Each row comes from the steps of one walk. Every step used is in the known rows, and no mark comes twice. Write the walk behind each row, first mark first.
Known rows
C-L-R-D: |  -2 |  34 |  17 | -24 |  68 |   0 |  27 | -63 |  52 |  37 |   2 | -18 |  14 | -17 | -19 |  30 |   8 |  28 |  -2 |   9 |  27 |  11 | -46 |   0 |   1 |  44 |  -4 |  11 |   4 | -52 |  -3 | -35 |
N-P-T-L-C: |  11 |  -4 |  33 |   4 |  18 | -67 |  20 |  27 |  74 |   7 | -10 |  58 | -10 | -10 | -17 |   9 |  12 |   4 |  12 |  18 |  14 | -15 |  17 | -22 |   1 | -38 | -34 |   6 | -21 |  22 |  26 |  26 |
M-C-L-R-D-N: |   0 | -15 |  41 | -26 | 102 |  25 |  44 | -37 |  41 |  45 | -17 | -22 |  25 | -35 | -18 |  29 |  17 |  43 |  12 |  18 |  28 |  35 | -50 |  12 |  -2 |  38 |  -2 |   5 |   5 | -34 |   9 | -21 |
E-J: |  -4 |   5 | -37 |   8 | -13 |  -3 |   1 |   2 |   3 |  30 |  -1 |  11 |   2 |   7 | -24 |  -7 |  11 | -11 | -14 |   3 | -15 |  20 |   8 |   4 | -42 |  11 | -27 | -26 |  18 |  -9 |  -1 | -26 |
C-M: |  -1 | -10 |  -3 | -10 |  32 |   6 |   6 | -38 |   5 |   1 |  -7 |  -4 | -11 |   6 | -19 |   0 |  43 | -11 |  22 |   0 |  15 |  -1 |  -2 |   4 |   5 | -10 |  12 |   3 |   3 |   6 | -10 |  -5 |
P-N: |  -6 | -17 | -84 |  10 |  -4 | -33 |  -6 |  17 |  -1 |  -6 |  -2 |   0 |   0 |   6 |   4 |  -5 |   4 |   2 |  -8 |  -7 |   2 |   1 |  32 |  -2 |   0 |  -9 |  13 |  10 |   2 |   6 |  -4 |  -1 |
L-C: |  11 | -30 |  -3 | -10 |  28 |  -5 |  15 |  -9 |  23 |   2 |  -5 |  60 |  -4 | -11 | -12 |  17 |   8 |  -2 |  15 |  31 |  -9 |   4 |  -7 | -14 |   5 |  -4 |   7 |  25 | -12 |  -2 |   5 |   2 |
E-D: |   8 |  10 |  21 |  -8 |   5 |  -1 |  10 |  -6 |  49 |  14 |  -2 | -15 | -18 |  -9 | -34 |   1 |  -4 | -33 |  25 |   2 |   5 |  29 |   7 |  -8 |   6 |  34 | -35 |  -2 |   2 | -23 |   0 |  -4 |
Z-D-N-P: |  -9 |  15 |  57 |   0 |  20 |   7 |   0 |  34 |  24 |   0 |  -9 |  12 |  21 |   0 |  24 |  28 |  15 |  34 | -23 | -17 |  14 |  -1 |  29 |  -4 |  -3 | -30 |  23 | -16 |  -6 |  20 |  16 |  -2 |
D-R-L-C-M: |  -4 | -82 |  13 | -21 |  34 |  46 |  27 | -37 |  67 |   0 |  -1 |  37 | -15 | -16 | -31 | -15 |  47 |  23 |  19 |  25 |  18 |  46 | -29 | -11 |  -8 |  27 |  53 |  20 | -17 | -32 | -29 | -30 |
C-L-R-D-H: |  -6 |  31 |  32 | -56 |  43 |   9 |  25 | -67 |  54 |  44 |  -2 | -19 |  -5 |  -7 | -39 |  33 |  12 |  14 |  -3 |   4 |  21 |  39 | -47 |   3 |  -3 |  50 | -21 |  19 |  -7 | -51 | -10 | -56 |
J-E-D: |  44 |  16 |  25 | -37 |  12 |  -3 |  24 |  -6 |  45 | -21 |  13 | -16 |   7 | -13 | -20 |   0 |   6 | -39 |   5 | -15 |  19 |  30 |  -3 | -11 |   4 |  31 | -11 |  -1 |   7 | -13 |   5 |  -5 |
R-L-C: | -11 | -28 |   3 |  -5 |  27 |  20 |  19 | -14 |  37 |  -8 |   5 |  51 |  -4 | -24 | -20 | -19 |  19 |   4 |  11 |  31 |   5 |  13 | -15 | -14 |  -2 |  35 |  37 |   4 | -32 | -48 | -11 |   6 |
M-C-L-R: |   2 | -33 |   8 | -21 |  86 |  10 |  41 | -38 |  60 |  38 | -14 | -26 |  23 | -35 | -10 |  13 |   6 |  13 |  18 |  22 |  13 |  11 | -19 |  24 |  11 |  22 |   7 |   8 |   9 | -15 |   3 | -17 |
T-P: | -10 |   5 |  -9 |  10 | -12 |  -9 |  -6 |  25 |  48 | -17 |   8 | -21 |   0 |  13 |  -2 |   1 |  -3 |   8 |  -2 | -26 |  10 |  11 |   6 | -13 |   5 | -29 | -23 |  -3 |   2 |  41 | -18 |   6 |
T-P-N-D: | -14 | -10 | -73 |  21 | -13 | -61 |  -5 |  40 |  30 | -18 |   5 |  -8 |  -2 |  -9 |  -7 | -19 |  -9 |  15 |   2 | -25 |  18 | -20 |   4 | -24 |   4 | -31 |  -8 |   5 |  -4 |  41 | -17 |   0 |
N-P-T-L-R: |   5 |  29 |  48 |   4 |  19 | -67 |  28 |  27 | 108 |   8 |  -5 |   8 | -13 |  -2 | -14 |   2 |   4 |   1 |   6 |   3 |  18 | -11 |   4 | -23 |  -2 | -34 | -28 |  12 | -15 |  22 |  19 |  10 |
H-D-N-P-T-L: |   2 |  33 |  81 |  -8 |  14 | -53 |  18 |  26 |  32 |   4 | -18 |   4 | -13 |  -4 | -18 |  -3 |  10 |  22 |  16 |  -3 |  37 |  10 |  28 |  -8 |   1 | -22 | -37 | -13 | -32 |  49 |  26 |  22 |
M-C-L-R-D-H-Q: |   2 | -10 |  22 | -50 |  58 |  14 |  56 | -49 |  45 |  40 | -18 | -58 |   4 | -40 | -55 |  28 |   8 |  49 |  52 |  18 |   8 |  36 | -46 |  21 |  16 |  51 | -31 |  22 | -17 | -68 |  13 | -46 |
T-L: |  18 |  -5 |  13 |   9 |  -3 | -33 |  -3 |  33 |  14 |  11 | -16 |  -3 |  -6 |  33 |  -4 |  -7 |   7 |   4 |   9 |  -4 |  16 |  23 |  12 |   5 |  -1 | -39 | -15 | -19 | -19 |  19 |  20 |  13 |
P-T-L-R-D: |  27 |  45 |  45 |   2 |  23 | -68 |  43 |  21 |  43 |  22 |  -6 |  -2 | -22 |  -3 | -20 |  20 |   4 |  12 |  10 |  11 |  27 |  21 | -41 | -21 | -19 |  -8 | -21 |  15 | -26 | -20 |  22 |  -7 |
P-N-D-Z: |   4 | -14 | -66 |  27 |  -4 | -41 |   7 |  49 | -17 |  -5 | -30 |  23 |  32 | -23 |  -9 | -27 |   4 |   2 |  15 |   8 |  -1 |  -9 |  -2 |  -2 | -15 |   3 |   6 |  17 | -15 |   6 |   3 | -16 |
M-C: |   6 | -40 | -12 |   0 |  22 |  17 |  20 |  13 |   3 |  12 | -14 | -17 |  10 | -34 |  -1 |  -2 |   3 |  15 |  16 |  13 |   3 |   2 |   3 |  12 |   5 |   1 |  -2 |  -6 |   3 |  -6 |   9 |  11 |
L-C-M: |  10 | -38 |  -7 | -20 |  56 |   0 |  24 | -43 |  26 |   4 | -11 |  56 | -14 |  -6 | -29 |  16 |  46 | -11 |  35 |  32 |   5 |   2 | -10 |  -7 |  10 | -13 |  18 |  29 | -11 |   5 |  -4 |  -3 |
N-P-T-L-R-D-Z: |  13 |  54 |  48 |  17 |  13 | -42 |  35 |  50 | 100 |  13 | -29 |  11 |  18 | -17 | -23 |   9 |  20 |  23 |  14 |   8 |  24 |   8 | -14 | -24 | -21 |  -9 | -47 |  18 | -27 | -13 |  19 |  -2 |
Z-D: |   9 |  15 |   9 |   4 |   0 |  -4 |   9 |  23 | -13 |   5 |  -6 |  -6 |  16 |  -8 |  27 |  30 |   0 |  18 | -14 |  -4 |   7 |  -5 |  24 |   7 |  -3 | -17 |  33 | -12 | -10 |  -9 |  10 | -16 |
J-E-D-Z: |  49 |  19 |  32 | -22 |   7 |  12 |  30 |  28 |  49 | -22 | -12 |  -5 |  39 | -10 | -24 |  -9 |  15 | -45 |  14 |  -8 |   7 |  53 |  -4 |   1 |  -8 |  36 | -18 |   5 |   1 | -10 |   4 | -11 |
Z-D-N-P-T: |  -4 |  28 |  74 |   3 |  23 | -27 |  18 |  37 |  12 |   2 |  -4 |  21 |  14 | -14 |  22 |  35 |   9 |  23 | -23 | -10 |  17 |  -6 |  19 |  -7 | -10 | -26 |  17 | -11 |  -8 |  24 |  21 |   1 |

Write each row's walk
| -19 | -15 | -57 | -13 | -38 | -56 |  -7 |  37 |  33 | -13 |   3 |  -9 | -21 |   2 | -27 | -15 |  -3 |   2 |   3 | -33 |  14 |   9 |   4 | -22 |   3 | -28 | -23 |  13 | -17 |  44 | -22 | -21 |  T-P-N-D-H
|  13 |  45 |  14 |   6 |  22 |  22 |  35 |  16 |  58 |  10 | -24 |  -6 |  27 | -20 | -21 |  17 |  15 |  21 |  15 |  14 |   5 |  33 | -48 | -19 | -22 |  33 |  -7 |  41 | -17 | -46 |  -4 | -35 |  L-R-D-Z
|  -1 |  -5 |  32 | -38 | -27 | -18 |   3 |  -8 | -17 |   7 |  -4 |  12 | -26 | -21 | -35 | -13 |  -4 | -13 |  16 |   3 |   4 |  -1 | -36 |  -8 |  -5 |  12 | -20 |   7 | -25 |  -2 |   0 | -33 |  N-D-H
|  -1 | -16 | -70 |  11 |   1 | -57 |   0 |  15 | -19 |  -3 |  -5 |  15 |  -2 | -25 |  -5 | -19 |  -4 |   7 |   6 |   1 |   8 | -32 |  -1 | -13 |  -2 |  -3 |  13 |   9 |  -7 |   3 |   2 | -11 |  P-N-D
|   2 | -75 |  24 | -21 |  37 |  14 |  30 | -38 |  42 |   3 |  -3 |  46 | -19 | -47 | -38 | -28 |  38 |  25 |  35 |  32 |  25 |   6 | -61 | -24 |  -9 |  31 |  47 |  16 | -27 | -33 | -20 | -35 |  N-D-R-L-C-M
|  -2 | -48 |  16 | -32 |  29 |  33 |  35 | -50 |  56 |  -1 |  -9 |  14 | -23 | -35 | -42 | -17 |  43 |  33 |  37 |  27 |  34 |  37 |   2 |  -8 |   2 |  36 |  37 |  17 | -33 | -23 | -25 | -32 |  H-D-R-L-C-M
| -11 |  22 |  28 |   4 |   0 | -35 |  11 |   6 |  47 |  -3 |   6 |  16 |  -4 | -28 |  -4 |   4 |   1 |   3 |  -7 |   0 |   8 | -39 |  13 | -14 |  -2 |  -5 | -28 |   2 |   4 |   9 |   6 |  17 |  N-P-T
|   1 |  19 |  95 |  -3 |  41 | -51 |  28 |  34 |  90 |   6 |  -9 |  22 | -10 |  15 | -15 |   5 |  13 |   6 |   2 |  -2 |  19 |  21 | -16 | -23 | -11 | -35 | -20 |  12 | -17 |  48 |  21 |  13 |  D-N-P-T-L-R
|   8 |  42 |   8 | -11 |  27 |   6 |  28 | -18 |  55 |  12 |   3 | -15 |  -6 | -22 | -19 |  24 |   7 |  25 |   6 |   8 |  14 |  12 | -48 | -30 | -11 |  27 |   1 |  32 |  -8 | -50 |  -3 | -31 |  L-R-D
|   8 |  28 |   9 |   5 | -11 |   9 |  17 |  24 |  -3 |  -3 | -40 |  -9 |  28 | -19 | -18 | -13 |   7 |   8 |  29 |  11 |   5 |  22 |  24 |  15 |  -5 |  20 | -16 |   7 | -25 |   9 |  -1 | -10 |  H-D-Z
|   3 |  41 |  69 |   3 |  18 | -33 |   7 |  30 |  24 |  14 | -11 |  13 |  -3 |  -4 | -16 |  19 |  21 |  46 |  -6 |  -9 |  41 |  13 | -23 | -25 | -19 |  -9 | -45 | -12 | -17 |  -7 |  27 |  16 |  R-D-N-P-T-L
|  -2 | -41 |  17 | -26 |   5 |  28 |  29 | -20 |  50 |  -2 |  -6 |  16 | -13 | -39 | -29 | -18 |  11 |  42 |  23 |  28 |  23 |  38 |   3 | -15 |  -3 |  43 |  31 |  15 | -36 | -29 | -19 | -29 |  H-D-R-L-C
| -13 | -59 | -57 |   7 |  -9 | -21 |   7 |  16 |  19 |  -5 |   1 |   7 |  -3 | -32 | -10 | -42 |   4 |  33 |  -1 |   1 |  21 |   5 | -16 | -18 | -15 |  26 |  43 |   7 | -16 | -26 | -19 | -32 |  P-N-D-R-L
| -11 | -36 |   1 | -15 |  52 |  25 |  25 | -45 |  40 |  -7 |  -1 |  48 | -12 | -19 | -35 | -21 |  55 |  -4 |  27 |  31 |  17 |  12 | -17 |  -8 |   2 |  25 |  46 |   9 | -30 | -44 | -17 |   5 |  R-L-C-M
|  -6 |  30 |  54 | -29 |  86 |   8 |  27 | -57 |  43 |  37 |  -1 |  -7 |  16 |  -4 | -20 |  31 |  14 |  30 |  -5 |   6 |  28 |  35 | -58 |  -3 |  -5 |  41 |  -2 |  12 |   2 | -34 |   0 | -33 |  C-L-R-D-N
| -17 |  35 |  56 | -28 |  84 |  10 |  20 | -54 |  88 |  33 |  -2 |  -4 |  21 | -14 | -21 |  30 |  19 |  40 |  -9 |   0 |  34 |  12 | -39 | -10 |  -1 |  36 | -14 |  10 |   5 | -30 |   1 | -26 |  C-L-R-D-N-P
|   5 |  42 |  93 | -15 |  35 | -56 |  35 |  20 |  81 |   4 | -17 |  -1 | -17 |  -6 | -26 |   1 |  10 |  16 |  22 |   2 |  35 |  19 |  11 | -19 |   0 | -21 | -27 |  10 | -34 |  47 |  22 |   6 |  H-D-N-P-T-L-R
| -11 |  46 |  61 |  -5 |  21 | -10 |  11 |   6 |  13 |   7 |   3 |  16 |  -1 | -27 | -14 |  25 |  17 |  43 | -12 |  -6 |  32 |  -1 | -30 | -29 | -19 |  18 | -34 |   1 |  -4 | -23 |  12 |   9 |  R-D-N-P-T
|  -6 | -74 |  14 | -14 |   9 |  39 |  23 |  -8 |  65 |   1 |   2 |  42 |  -6 | -19 | -16 | -14 |  16 |  34 |   4 |  26 |   8 |  46 | -26 | -16 | -13 |  35 |  44 |  17 | -20 | -37 | -22 | -29 |  D-R-L-C
| -17 | -75 | -64 |   0 |  22 | -27 |  19 |   4 |  83 | -19 |   1 |  25 | -17 | -21 | -34 | -28 |  37 |  31 |  23 |  -1 |  34 |  16 | -19 | -32 |  -1 | -13 |  34 |  21 | -21 |  14 | -40 | -23 |  T-P-N-D-R-L-C-M
|   4 | -52 |  24 |  -8 |  11 |  33 |  28 |  14 |  43 |   6 |  -3 |  32 |   9 | -24 |  10 |  19 |  15 |  46 | -11 |  19 |  13 |  37 |   3 |  -9 | -13 |  12 |  74 |   3 | -27 | -42 | -10 | -41 |  Z-D-R-L-C
|  -8 | -20 | -54 | -24 | -28 | -50 |  -1 |  13 | -15 |   2 |  -6 |  13 | -24 | -13 | -28 | -16 |   0 |  -7 |   4 |  -7 |   3 |  -2 |  -1 |  -9 |  -5 |   1 |  -6 |  17 | -21 |   4 |  -4 | -31 |  P-N-D-H
|   3 |   9 |  54 |   0 |  22 |   3 |   8 |  33 | -25 |   4 | -10 |   9 |  17 |   9 |  23 |  32 |   8 |  22 | -20 | -10 |   9 |  25 |  11 |   7 |  -8 | -21 |  37 | -14 | -11 |  14 |  17 | -14 |  Z-D-N
| -23 | -48 | -59 |  15 | -21 | -27 |  -1 |  38 |  64 | -21 |   9 | -13 |  -4 | -17 | -12 | -40 |  -1 |  38 |  -3 | -25 |  29 |  14 | -11 | -29 |  -9 |  -1 |  20 |   2 | -14 |  11 | -37 | -24 |  T-P-N-D-R-L
|  -7 | -46 |  31 |  -5 |  -6 |  14 |  13 |  -5 |  22 |   0 |   5 |   6 |  -7 | -43 | -13 | -41 |   1 |  33 |   8 |  10 |  20 |   4 | -53 | -18 | -16 |  43 |  33 |  -4 | -19 | -37 | -15 | -35 |  N-D-R-L
| -13 |  46 |  76 | -26 |  87 | -21 |  38 | -51 |  76 |  37 |   3 |   7 |  11 | -25 | -24 |  35 |  14 |  32 |  -9 |   4 |  35 |   8 | -50 | -14 |  -8 |  38 | -19 |  13 |   5 | -26 |   5 | -21 |  C-L-R-D-N-P-T
|   3 | -58 |  20 | -16 |  33 |  37 |  33 | -14 |  46 |   6 |  -7 |  29 |   0 | -20 |  -2 |  19 |  46 |  37 |   5 |  17 |  23 |  38 |   0 |  -3 | -11 |   6 |  82 |   6 | -26 | -38 | -16 | -42 |  Z-D-R-L-C-M
|  25 | -33 |   9 |  -1 |  21 | -38 |  10 |  25 |  33 |  13 | -20 |  51 |  -9 |  23 | -15 |   8 |  13 |   1 |  23 |  26 |   8 |  25 |   5 |  -8 |   4 | -40 |  -8 |   3 | -31 |  19 |  25 |  14 |  T-L-C
|  -4 | -29 |  24 |  -1 | -10 |  35 |  17 |  19 |  28 |   3 |   1 | -10 |  12 | -18 |  22 |   7 |   9 |  48 | -21 |  -5 |  18 |  35 |   8 |   2 | -17 |  15 |  67 | -15 | -18 | -42 | -10 | -42 |  Z-D-R-L
| -11 |  -8 |  41 | -27 |  99 |  28 |  36 | -35 |  87 |  42 | -14 | -19 |  30 | -46 | -21 |  27 |  22 |  53 |  10 |  13 |  34 |  11 | -32 |   3 |   3 |  32 | -15 |   4 |  10 | -31 |   9 | -11 |  M-C-L-R-D-N-P
|  -4 |  30 |  13 | -39 | -32 |  20 |  -1 | -13 | -11 |  15 |  -2 | -12 | -25 |  -9 | -37 |  23 |  14 |  22 |  -4 |  -7 |  15 |  33 | -26 | -12 | -13 |  32 | -35 |   7 | -17 | -50 |  -6 | -34 |  R-D-H
| -15 |  34 |  41 |  -6 |  18 |  21 |  -5 |   4 |  24 |   4 |  -3 |   7 |   8 | -16 | -13 |  20 |  22 |  52 | -11 | -11 |  28 |   3 | -20 | -26 | -12 |  14 | -27 |  -3 |  -2 | -26 |   7 |   4 |  R-D-N-P
|   9 |  52 |  43 |   4 |  18 | -56 |  29 |  18 |  98 |  17 |  -5 |   3 | -14 | -18 | -21 |  17 |  11 |  28 |   7 |   3 |  32 | -11 | -14 | -34 | -10 | -16 | -40 |  11 | -18 | -15 |  20 |   4 |  N-P-T-L-R-D
|   3 |  38 |  51 | -16 |  46 |  13 |  29 |  -9 |  45 |  11 |   1 |  -3 |  -5 |  -7 | -18 |  27 |  13 |  30 |   2 |   4 |  16 |  37 | -61 | -31 | -15 |  24 |   3 |  32 |  -9 | -29 |   2 | -25 |  L-R-D-N
| -10 | -20 |  20 | -18 | -16 |  32 |  18 | -14 |  35 |  -3 |  -3 | -27 | -11 | -31 | -18 | -27 |   6 |  43 |  10 |   5 |  29 |  35 |   8 |  -2 |  -6 |  47 |  24 |  -5 | -27 | -28 | -22 | -30 |  H-D-R-L
|   8 |  34 |  59 |  -4 |  37 | -19 |  15 |  27 | 100 |  17 | -14 |  -4 |  -5 |  16 | -21 |  14 |  22 |  41 |   6 |  -5 |  36 |  32 | -25 | -33 | -10 | -24 | -25 |   9 | -25 |  -2 |  23 |  -3 |  T-L-R-D-N-P
|   9 |  12 |  63 | -12 |  63 | -35 |  25 |  -4 |  42 |  16 | -17 |  55 | -17 |  -7 | -42 |  31 |  59 |  38 |  20 |  15 |  48 |  18 | -31 | -30 | -11 | -19 | -29 |   8 | -25 |  -3 |  23 |  15 |  R-D-N-P-T-L-C-M
|  -3 |  33 |  35 | -52 |  41 |  -3 |  40 | -67 |  46 |  34 |  -3 | -44 |  -5 |  -8 | -55 |  31 |   4 |  35 |  35 |   4 |   9 |  37 | -54 |   9 |  12 |  55 | -30 |  26 | -20 | -69 |   2 | -60 |  C-L-R-D-H-Q
|   9 |  35 |  -3 |  16 |  -6 |  29 |   7 |  29 |  -9 |   9 | -29 |   1 |  37 | -19 | -15 |  11 |  18 |  33 |   9 |   6 |   8 |  25 | -26 |  -2 | -23 |  35 | -25 |   7 | -14 | -50 |   2 | -16 |  R-D-Z
